In the rows, zero is written as 128.
Known rows, with every step that occurs
sifole/takosol: [133 116 136 123 121 126 144 111 122 112 132 130 136 129 101 164 152 118
 109 128 156 105 140 144 117 117 141 110 112 105 125]
kolu/takosol: [104 118 102 121 134 132 110 100 132 107 145 130 166 141  94 134 124 102
  89 140 130 130 165 132 109 105 118 119 127 136 152]
sifole/zavam/takosol/puti/kolu/nukula: [ 98 147 130  70 104 149 142 133 129  84 138 136 184 144 101  94 121  63
  63 120 186 103 177 219 129  67 166 156 130 102 120]
kolu/takosol/puti: [107 129  96 108 116 123  99 125 122  81 126 129 186 137  99 115 101  86
  71 147 138 113 175 150  94  83 135 129 128 128 142]
kolu/nukula/takosol/puti: [109 127 114  89  89 141  99 137 149  73 156 118 186 145 123 138 133  87
  54 105 116  89 167 159 114  74 146 134 144 103 145]
zavam/takosol/kolu: [136 104 133 131 115 125 165 114 131 132 148 115 158 131 113 147 121  96
  81 107 121 135 156 152 137 111 137  88 108  97  99]
kolu/takosol/sifole/zavam/puti/nukula: [100 146 157 118 129 103 145  89 105 125 187 140 220 182  90 104 121  62
 117 171 151 163 172 178  83 126 150 160 159 123 193]
zavam/sifole: [135 133 149 123 152 120 147 102 133  91 136 133 155 114 143 131 127 105
  80 119 112 135 131 130 140 110 143 119 105 110 144]
nukula/puti/zavam/sifole/takosol: [111  80 171 125 134 110 152 131 121  98 111 140 183 129 121 144 167  57
  78 119 136 143 116 149 133 124 177  94  91  86 142]
zavam/sifole/nukula/puti: [144  88 171 117 145  90 150 119 131 112 124 147 176  93 150 148 148 100
 103 131 143 148 127 141 137 107 143  85 130 142 144]
takosol/puti/kolu/nukula: [102 140 126  88  89 169 118 119 158  51 125 148 171 124 102  99 145  88
  75 107 156  87 169 192 130  44 167 143 139 112 143]
sifole/takosol/kolu/nukula: [113  85 160 110  89 149 158  79 129 107 137 146 170 131  74 159 174 109
  88  89 141 110 181 174 125 106 135  89 127 116 128]
nukula/sifole: [118 138 133 123 140 120 118 105 166  92 154 134 156 129 142 158 127 104
  83 122 106 127 157 119 140  87 131 132 134 118 130]
sifole/nukula: [149 113 139 118 120 121 151 109 150 115 140 127 147 105 115 165 141 127
 122 142 152 125 145 145 138 105 127 103 142 141 144]
puti/takosol: [121 150 128 139 115 157 129  97 144  99 137 102 142 139  93 149 115 104
 121 127 118 111 131 141 149 107 132 141 132 122 133]
zavam/takosol/puti/sifole/nukula/kolu: [131 128 132 114  91 127 176 137  94 107 169 139 172 115 132 136 142  85
  80 109 162 119 154 186 103 109 169 131 133 106  83]
takosol/kolu/nukula: [111 100 147 125 105 154 148  82 154 100 146 139 172 119  91 139 153 103
  91  96 115 125 190 161 138  85 127  93 135 131 145]
nukula/sifole/takosol/kolu: [112 112 165 125 104 113 147  84 142 109 139 146 171 129 110 183 153  99
  73 100 117 130 167 143 124 111 135 103 127 104  97]
nukula/puti: [124  99 124 153 148 115 116 134 141 111 128 131 156 112 132 140 141  91
 124 141 135 127 148 130 116  90 141  91 126 133 144]
takosol/kolu/nukula/puti/sifole: [ 87  86 173 154 115 157 133 108 132 126 157 160 201 114  92 147 168  74
 110  92 110 119 189 191 113  81 137  81 140 120 131]
nukula/kolu: [117 126 100 151 129 137 152  98 132  83 156 133 130 109 135 128 160 102
 106 119 137 143 158 114 108 116 147 127 129 142 133]
zavam/sifole/takosol/kolu/nukula: [115  90 188  95 102 136 173  67 117  97 134 160 184 125  95 144 172 101
  60  74 127 127 164 172 136 113 146  94 110 108 128]
zavam/takosol/sifole/puti/kolu/nukula: [100 112 136  68  69 165 148 124 140  88 198 123 173 192  88 106 122  83
  75  68 153 137 165 214 168  62 180 106 146  98 145]
puti/takosol/kolu/nukula/sifole/zavam: [ 69 150 173 115 103 153 141  54 157 100 156 130 204 152  81 156 121  71
  84 101 105 139 200 174 156 100 121 155 164 144 125]
takosol/puti/nukula/kolu: [130 158 120 141  95 134 153 104 103  51 157 118 164 110 128  96 148  88
  93 142 135 135 161 137  81 103 179 157 137 115 145]
puti/kolu/takosol/sifole/nukula: [ 87 111 132  72  75 133 123  83 159 105 159 158 172 142  82 122 136 101
  96 122 170 152 159 175 138  81 140 109 178 135 145]
kolu/nukula/puti/sifole: [ 93  99 155 142 135 159 117 125 131 114 160 156 184 124 106 139 164  86
 119 106 124 104 170 181 119  77 143 106 139 118 148]
kolu/takosol/sifole/zavam: [ 72 129 117 107 130 106 116  89 128 120 169 138 182 162  89 118  98  76
 101 149 145 167 196 156 109 105 118 124 158 139 156]
nukula/kolu/takosol/puti/sifole/zavam: [ 58 163 107 137 124 129 131 113  76  96 162 155 205 130  95 107 127  48
  82 145 155 134 202 179  47 121 142 169 144 139 121]
zavam/puti/kolu/nukula/sifole/takosol: [104 124 173  83 108 152 144 102 161  84 146 185 186 167 117 149 197  88
  76  89 168  88 141 191 131  84 172 158 131 104 141]
sifole/takosol/puti/nukula/kolu: [130 145 134 126  79 129 165 100  81  59 147 126 159 120 110 116 170  95
  93 135 161 119 155 148  70 121 187 150 130  99 130]

Rows
[128 107 122 104 112 114 141 119 139 121 176 116 141 158 129 124 103  98
  91 107 130 144 148 151 157  86 150 101 131  83 117]
zavam/takosol/sifole
[121 137 136 133  92 132 162 123 109  89 157 152 171  96 124 139 154  92
 102 121 157 117 164 175  88 106 162 133 151 130 107]
takosol/puti/sifole/nukula/kolu
[ 88 117 123 126 107 144 151  86 103 117 180 158 176 119  92 148 168 100
 102 119 150 145 169 159  88 133 130 127 157 155 129]
puti/sifole/nukula/kolu/takosol
[108  82 151 109  80 165 180 134 131 103 172  95 213 183  62 142 132  57
  54  76 113 156 178 206 161 103 170  82 109 103 151]
sifole/puti/zavam/takosol/kolu/nukula
[ 92 144 120 122 114 141 100 129 103  97 146 139 199 140  86 125 106  77
  76 133 126 100 176 178  81  85 138 139 128 107 126]
kolu/takosol/puti/sifole
[102 159 141 126 160 106 128 102 153 108 154 133 172 131 133 157 119  85
  92 147 128 142 176 137 125 104 123 152 142 131 133]
nukula/sifole/zavam
[132 112 126 106 100 115 149 144 117 115 195  94 163 186 109 136  89  91
  90 100 130 155 156 172 150  93 160  90 130  96 134]
zavam/takosol/sifole/puti
[106 113  97 102  88 113 139 104 111  74 141 148 180 114 112 118 141  91
  76 137 170 142 179 145  82 107 143 125 154 170 134]
sifole/nukula/kolu/takosol/puti
[103  61 132 110 121 147 139 147 149 106 147 120 187 157 109 122 152  58
  75 106 134 134 155 173 161  81 169  94 111  97 152]
kolu/nukula/puti/zavam/takosol
[ 97 152 131 145 145 120 170  85  81 103 181 146 208 154 103 102 164  60
 111 170 164 163 168 154  49 159 154 182 143 155 183]
sifole/zavam/puti/nukula/kolu/takosol
[ 88 132 122  89  91 176 113 109 174  85 167 136 165 144 106 138 169  96
  67  89 132 101 143 167 134  83 147 137 152 101 147]
puti/kolu/nukula/takosol
[117 132 158 137 121 145 143 116 106 130 151 141 150 133  87 175 159 109
 116 117 143  89 139 174 103 119 143 120 115  82 112]
puti/sifole/takosol
[129 106 180 120 116 111 175  84 111 112 124 148 170 115 111 158 153  98
  71  96 124 136 141 153 124 132 146  90  98  97 108]
zavam/sifole/takosol/kolu
[ 72 124 111 129 137  99 154  94 108 110 186 169 195 169 119  99 142  51
 108 141 166 178 184 156  77 133 150 151 155 160 162]
nukula/kolu/takosol/sifole/zavam/puti
[139 158 165 114 107 126 149 126  99  87 199  82 205 162 119 150 128  90
  62 114  85 147 118 148 109 142 164 132 131  90 179]
zavam/sifole/puti/nukula/takosol
[ 88 108 158 125 150 137 140 139 105 148 174 144 197 144 103 134 142  61
 106 120 151 116 179 209 117  98 139 119 133 111 125]
kolu/nukula/puti/sifole/zavam/takosol
[118 128 142 145 111 143 173  98 119 115 174 153 151  99 119 159 177 109
 121 113 149 132 152 159 105 127 145 123 149 139 120]
puti/sifole/nukula/kolu
[ 73 162 141 104 152 120 123 105 149 107 151 175 216 166 115 130 139  51
  80 149 164 136 162 175  96 106 142 184 144 139 149]
nukula/sifole/zavam/puti/kolu/takosol
[120 123 141 131 134 108 173 111 117 148 150 114 173 131 103 145 111  75
  90 133 141 151 175 171 122 126 127 107 117 112 101]
sifole/zavam/takosol/kolu
[ 66 115 152 115 108 137 118  91 141 108 157 130 184 163  86 115 117  61
 135 120 142 142 182 182 153  79 139 128 181 146 156]
kolu/nukula/puti/takosol/sifole/zavam
[ 94 111 167 163 142 110 159 138  97 174 158 139 200 124 104 151 126  47
 111 128 137 142 174 200  97 121 137  93 124 101  88]
nukula/puti/sifole/zavam/takosol/kolu
[146 160 139 127 105 131 132 119 118  70 142 105 176 121 111 112 119  96
  96 156 126 110 154 153 100  87 165 144 132  95 154]
takosol/puti/nukula
[142 132 150 108  85 125 162 126  99 108 217  78 177 189  95 122  96  92
  96 117 122 161 149 175 138 105 176 109 140  81 156]
zavam/takosol/sifole/puti/nukula
[120 168 150 150 152 129 158 117 127 125 136 119 179 160 102 147 119  71
 142 158 151 113 131 176 122 135 142 174 130 137 150]
sifole/zavam/puti/takosol
[146 144 188 123 124 112 159 103 120 105 165 142 189 164 127 163 171  96
  99 135 138 110 127 152 100 126 169 162 123  86 151]
zavam/puti/nukula/sifole/takosol
[ 87 123 127 102 107 135 124 108 151 103 159 172 186 176 103 104 139  69
  97 120 161 137 146 179 113  83 160 136 149 116 159]
zavam/puti/kolu/takosol/sifole
[111 108 151  74 104 113 142 119 127  73 115 137 225 133 101 119 117  65
  34 138 137 151 150 169 131 105 160 124 118 119 159]
kolu/takosol/puti/zavam/sifole/nukula
[ 75 144 100 135 105 146 121 115  91  79 162 155 191 128 103 108 135  66
  73 120 135 122 183 163  61 101 152 149 136 127 117]
nukula/kolu/takosol/puti/sifole
[ 56 125  98 119 121 111 136  73 113 102 186 153 172 150 103 101 128  65
  97 134 153 189 203 141  92 121 132 136 168 159 146]
nukula/kolu/takosol/sifole/zavam
[102  70 150 142 116 138 134 104 149 107 135 150 187 113 104 137 162  82
 105 103 122 132 188 159 124  77 136  72 141 142 148]
takosol/kolu/nukula/puti
[ 88  63 181 127 120 140 157 102 151  87 125 152 220 121 111 119 166  46
  59  87  99 166 166 167 155  94 167  77 111 112 162]
takosol/kolu/nukula/puti/zavam/sifole
[107 129 182 113  84 168 168  79 115  79 156 109 209 164  69 140 118  83
  73  65  90 142 159 192 166 109 149 111 127 137 153]
zavam/sifole/puti/takosol/kolu/nukula
[132 146 144 149 172 106 159 132 129 129 141 140 179 140 126 143 135  77
 131 166 163 123 148 167  99 127 139 148 120 134 162]
sifole/zavam/puti
[126  48 161 127  97 110 176 141 144 143 130 122 195 123 105 161 148  59
  89 121 141 165 145 175 150 112 161  56 122 110 116]
sifole/nukula/puti/zavam/takosol/kolu
[105 114 119 101 108 151 112 114 159  98 174 119 166 149 115 158 155 103
  73  99 110 104 157 145 131  97 129 124 148 113 157]
kolu/nukula/takosol
[122 132 191 126  89 122 158  66 124 103 159 132 182 132  95 170 160 103
  81 117 110 138 163 145 111 121 150 123 136  88 118]
puti/nukula/sifole/takosol/kolu
